Every row comes from one small tree of marks. The marks that hang from a mark follow it in brackets, in alphabetical order. Every link used is in the known rows. Which tree was each row made from?
Known rows
demug(gurapu(rova) voboril(doboru)): [-0.25  1.44  0.32 -0.88 -0.39 -0.94  1.70  0.25  0.97  0.65 -0.55  4.35
 -0.92  0.22 -1.59 -0.78  0.81  1.02  2.73 -0.01 -0.12  0.04]
gurapu(rova(fader) voboril(demug)): [ 2.67  0.38 -1.56 -0.11  0.64  0.19 -1.07 -0.31 -1.27 -0.92 -0.21 -4.03
  1.52 -0.37  1.20  0.28  1.29  1.71 -1.65 -0.29 -0.31  0.31]
doboru(gurapu(rova(fader) voboril(demug))): [ 2.07 -1.15 -0.73  0.30  0.44  0.21  0.19  0.21 -1.41 -1.01 -0.34 -3.42
  1.78 -0.36  1.55  0.34  0.56  2.39 -2.31  0.05 -0.85  0.25]
fader(doboru(gurapu)): [ 0.17 -1.43  0.52  0.11 -0.61  0.87  0.71  0.34  2.46 -0.20  0.92  0.10
  0.39 -0.44 -0.97 -0.19 -2.54 -0.86 -3.18  0.43 -0.04 -0.14]
kapugi(fader(doboru(gurapu(rova voboril)))): [ 3.71 -0.17  0.50 -0.07  0.34  0.75 -0.71  0.49 -0.63 -1.17 -0.25 -0.22
  1.08  0.69  0.44 -0.02 -2.16 -0.63 -1.73  0.08 -0.26  0.16]
gurapu(rova): [ 0.69 -0.12 -0.82 -0.56  0.38  0.75  0.77 -0.20 -0.15  0.28 -0.08 -0.12
  1.07  0.23 -0.76  0.21 -0.87 -0.64 -1.62 -0.03  0.82 -0.12]
doboru(gurapu(rova)): [ 0.31 -1.56 -0.01 -0.09  0.17  0.75  1.73  0.25 -0.43  0.08 -0.22 -0.03
  1.44  0.16 -0.32  0.29 -1.38  0.33 -2.34  0.27  0.07 -0.14]
fader(demug(voboril) rova): [-3.23 -0.78  0.10 -0.71 -0.65 -0.59 -2.51 -1.78  0.15  0.74 -0.54  7.01
 -2.20 -0.19 -0.96  0.66 -1.36  0.65  3.16 -0.12 -0.07  0.54]
demug(gurapu voboril(doboru fader(rova))): [-2.58  0.91  0.82 -0.26 -0.26 -1.60  0.53 -0.38  0.44  0.25  0.39  4.26
 -2.39 -0.28 -0.50 -0.49  1.15  0.43  4.70  0.15  0.24  0.13]
doboru(gurapu(voboril(fader))): [-1.26 -1.49  0.36  0.42  0.94  0.34 -2.77  1.10 -0.93 -0.10  0.50 -1.34
  0.75 -0.54  1.36 -0.05 -0.68  0.65 -1.27  0.51  1.87 -0.14]
vopu(fader(demug(gurapu) rova)): [-3.09  0.35  0.53  0.64 -0.98 -0.91  3.04 -1.20 -0.92  0.50 -0.22  1.36
 -1.82  0.54  0.32  0.48  0.31 -1.30  3.05 -0.67 -2.31 -0.12]
demug(voboril): [-2.37  0.08  0.39 -0.92  0.69  0.06 -2.86 -0.49  0.74  0.73  0.08  4.46
 -1.06 -0.78 -1.02 -0.15 -0.90  0.19 -0.79  0.19  2.08  0.14]
vopu(fader(doboru(gurapu(voboril)) rova)): [ 0.86 -0.80  1.40  0.45 -1.01  0.13 -0.70 -0.26  0.27 -0.76  0.29 -0.70
 -0.38  0.15  0.87  0.33 -1.37 -0.79  0.40  0.20 -0.97  0.26]
fader(demug(gurapu(rova)) doboru): [-0.36  1.54 -0.07 -0.15 -1.55  0.26  2.56  0.06  2.96  0.74  0.27  1.12
 -0.53  0.42 -1.26 -0.29 -1.97 -1.04  1.42 -0.43 -2.24 -0.29]
gurapu(rova voboril(demug)): [ 2.29 -0.19 -1.00 -0.53  0.41  0.62 -2.35  0.21 -0.09 -0.36  0.23 -3.81
  0.85 -0.26  0.41 -0.06  1.33  1.67 -1.69 -0.03  1.88  0.06]
vopu(fader(doboru rova(gurapu(voboril(demug))))): [ 1.33 -0.63  1.13  0.23 -0.46  0.45 -1.12 -0.68  1.02 -0.64  0.90 -4.29
 -0.44 -0.29  0.27  0.05  1.52 -0.88 -1.68  0.22  0.53  0.40]
vopu(fader(rova(gurapu(voboril)))): [-1.09 -1.40  1.19  0.16  0.37  0.18 -1.65 -0.79 -1.89  0.00  0.14 -1.80
 -0.39  0.25  0.65  0.27  1.05 -1.01 -0.39  0.13  0.91  0.50]
fader(demug): [-1.92 -0.89 -1.03  0.09 -0.11  0.16 -0.25 -0.29  0.26  0.86 -0.32  2.02
 -0.03 -0.11 -1.02  0.28 -0.77 -0.57 -0.98 -0.13  0.19 -0.19]
fader(doboru(gurapu(rova voboril(demug)))): [ 3.14 -0.66  0.06 -0.18 -0.63  0.98 -0.99  0.77  2.34 -0.72  0.68 -3.06
  1.08 -0.36  0.01 -0.22 -0.89  1.21 -2.43  0.35  0.29 -0.01]
kapugi(fader(rova(gurapu(voboril)))): [-0.19 -2.42  0.87 -0.23  1.04  0.14 -2.22 -1.40 -3.22 -0.82  0.16 -0.07
 -0.75  0.61  0.53  0.10  0.00 -0.89 -0.76 -0.06  1.41  0.83]
demug(gurapu): [-3.22 -0.40  0.39 -0.10 -0.10 -0.23  1.88 -0.20  0.39  0.51  1.22 -0.32
 -1.30 -0.16 -0.31 -0.67 -0.42 -0.82 -0.50 -0.43  0.39 -0.22]
voboril(demug doboru): [ 2.58 -1.39 -1.76  0.31 -0.15 -0.35  2.25  0.23  0.82 -0.52  0.11 -2.48
  0.82 -0.62 -1.54 -0.42  3.21  0.71 -3.45  0.32  1.39 -0.25]

Which tree is each row?
[ 0.11 -1.88 -0.25  0.44  0.36 -0.26  1.09 -0.31 -0.67 -0.13  0.28 -0.69
  0.43  0.04 -0.93  0.04  2.05 -1.07 -0.01  0.76  1.35  0.20]
voboril(doboru fader(rova(gurapu)))
[-4.61  1.88  1.18 -0.43  0.91 -0.60 -0.88  0.21  1.07  0.84  0.97  2.76
 -2.16 -0.92  0.27 -0.50 -0.13 -0.24  1.95 -0.05  1.42 -0.28]
demug(gurapu voboril(fader))
[ 2.24  1.71 -0.31 -0.39  0.43  1.02 -3.56  0.94  1.12 -0.15  0.58 -2.26
  1.15 -0.04  0.63 -0.03 -1.29 -0.58  0.41  0.29  1.26 -0.10]
gurapu(rova voboril(fader(doboru)))
[ 1.93  0.82 -0.63  0.19  0.01 -0.86  1.42  0.33 -2.22 -0.22 -1.37  1.74
  0.14  1.37 -0.09 -0.39  0.88  0.10  2.40 -0.56 -1.37  0.02]
kapugi(fader(demug(gurapu(rova voboril(doboru)))))
[ 2.71  0.80  0.81  0.30 -0.31  0.83  0.03  0.99  0.82 -0.36 -0.31 -1.82
  1.29  0.33  0.51  0.16 -1.10 -0.76 -1.25  0.32 -0.94 -0.21]
vopu(fader(doboru(gurapu(rova voboril))))
[-2.32  2.13  0.25 -0.06 -0.82 -0.71  0.83 -0.68  2.20  0.37 -0.17  4.43
 -1.38 -0.55 -0.42 -0.18 -1.87 -0.37  1.77 -0.46 -3.35  0.21]
rova(fader(demug(gurapu voboril) doboru))
[-0.38 -1.26 -0.44  0.20  0.11 -0.45  0.59 -1.79 -2.70 -0.50 -0.71  3.13
 -1.03  0.80 -0.15  0.85 -0.98 -1.28  0.80 -0.49 -0.94  0.33]
kapugi(fader(demug rova))
[-2.36  1.13  0.36  0.60 -0.24 -0.58  0.23  0.41 -0.63  0.80 -0.42 -0.09
 -0.86  0.31  0.82 -0.17  0.80 -0.64  1.80 -0.59 -1.08 -0.33]
vopu(fader(demug(gurapu(voboril))))
[ 1.61 -0.66 -0.25  0.31  0.90  0.66 -1.11  1.14 -0.42 -0.52  0.30 -4.25
  1.53 -0.52  1.50  0.25  1.04  1.90 -1.79  0.41  1.56 -0.27]
doboru(gurapu(rova voboril(demug fader)))
[ 2.62 -1.43 -1.40  0.05 -0.01 -0.38 -1.81  0.68  0.19 -0.60  0.06 -2.75
  0.70 -0.51 -0.49 -0.70  3.02  1.75 -1.78  0.27  2.21  0.10]
gurapu(voboril(demug doboru))
[ 0.12 -0.37 -0.24  0.32  0.48  0.50 -1.77  1.16 -0.87  0.33 -0.63 -0.35
  1.50  0.17  1.08  0.43 -0.82  1.21  0.66  0.34  0.18 -0.22]
doboru(gurapu(rova voboril(fader(demug))))
[ 0.02  1.35 -0.35  0.29  0.00 -0.74  0.39  0.39  0.11  0.88 -1.96  4.66
  0.05  0.03 -1.28  0.27  1.58 -0.36  0.86  0.21 -0.64 -0.25]
vopu(fader(demug(voboril(doboru))))
[ 0.28  2.80  0.27  0.42 -1.09  0.05  3.60  0.31  1.99  0.63 -0.37 -0.26
 -0.11  0.60 -0.51  0.11 -0.61 -2.05  1.16 -0.48 -2.97 -0.56]
vopu(fader(demug(gurapu(rova)) doboru))
[-0.33  0.52  0.01  0.18 -0.75 -1.22  0.32 -0.88 -0.60  0.45 -1.74  5.72
 -1.03  0.32 -0.98  0.67  1.15 -0.14  3.26  0.09 -1.42  0.18]
vopu(fader(demug(voboril(doboru)) rova))
[-1.27  1.45  0.26 -0.26  0.57  0.00 -0.90  0.77 -0.53  0.28  0.83 -2.25
 -0.29  0.17  1.30 -0.51  0.07  0.10  2.24 -0.29  0.75 -0.23]
demug(gurapu(rova voboril(fader)))
[-0.48  1.57 -0.51  0.29  0.72  0.04  3.18  0.39  0.85 -0.13  1.38 -5.29
 -0.16 -0.67  0.72 -0.10  2.21 -0.01 -0.93 -0.22  0.68 -0.71]
voboril(demug(gurapu(rova)) fader)
[ 0.76 -0.98 -0.51  0.30  0.33  0.40  2.91 -0.19 -1.48 -0.41 -0.68 -0.28
  1.99  0.10  0.40  0.63 -1.34  0.31 -2.23  0.10 -1.91  0.09]
doboru(gurapu(rova(fader)))
[-1.04  0.50  0.36 -0.64 -0.12 -0.04 -0.62  0.26 -0.34  0.35  0.61 -1.24
 -0.50  0.41  0.56 -0.74 -0.43  0.59  1.61 -0.49  0.40  0.06]
demug(gurapu(rova voboril))
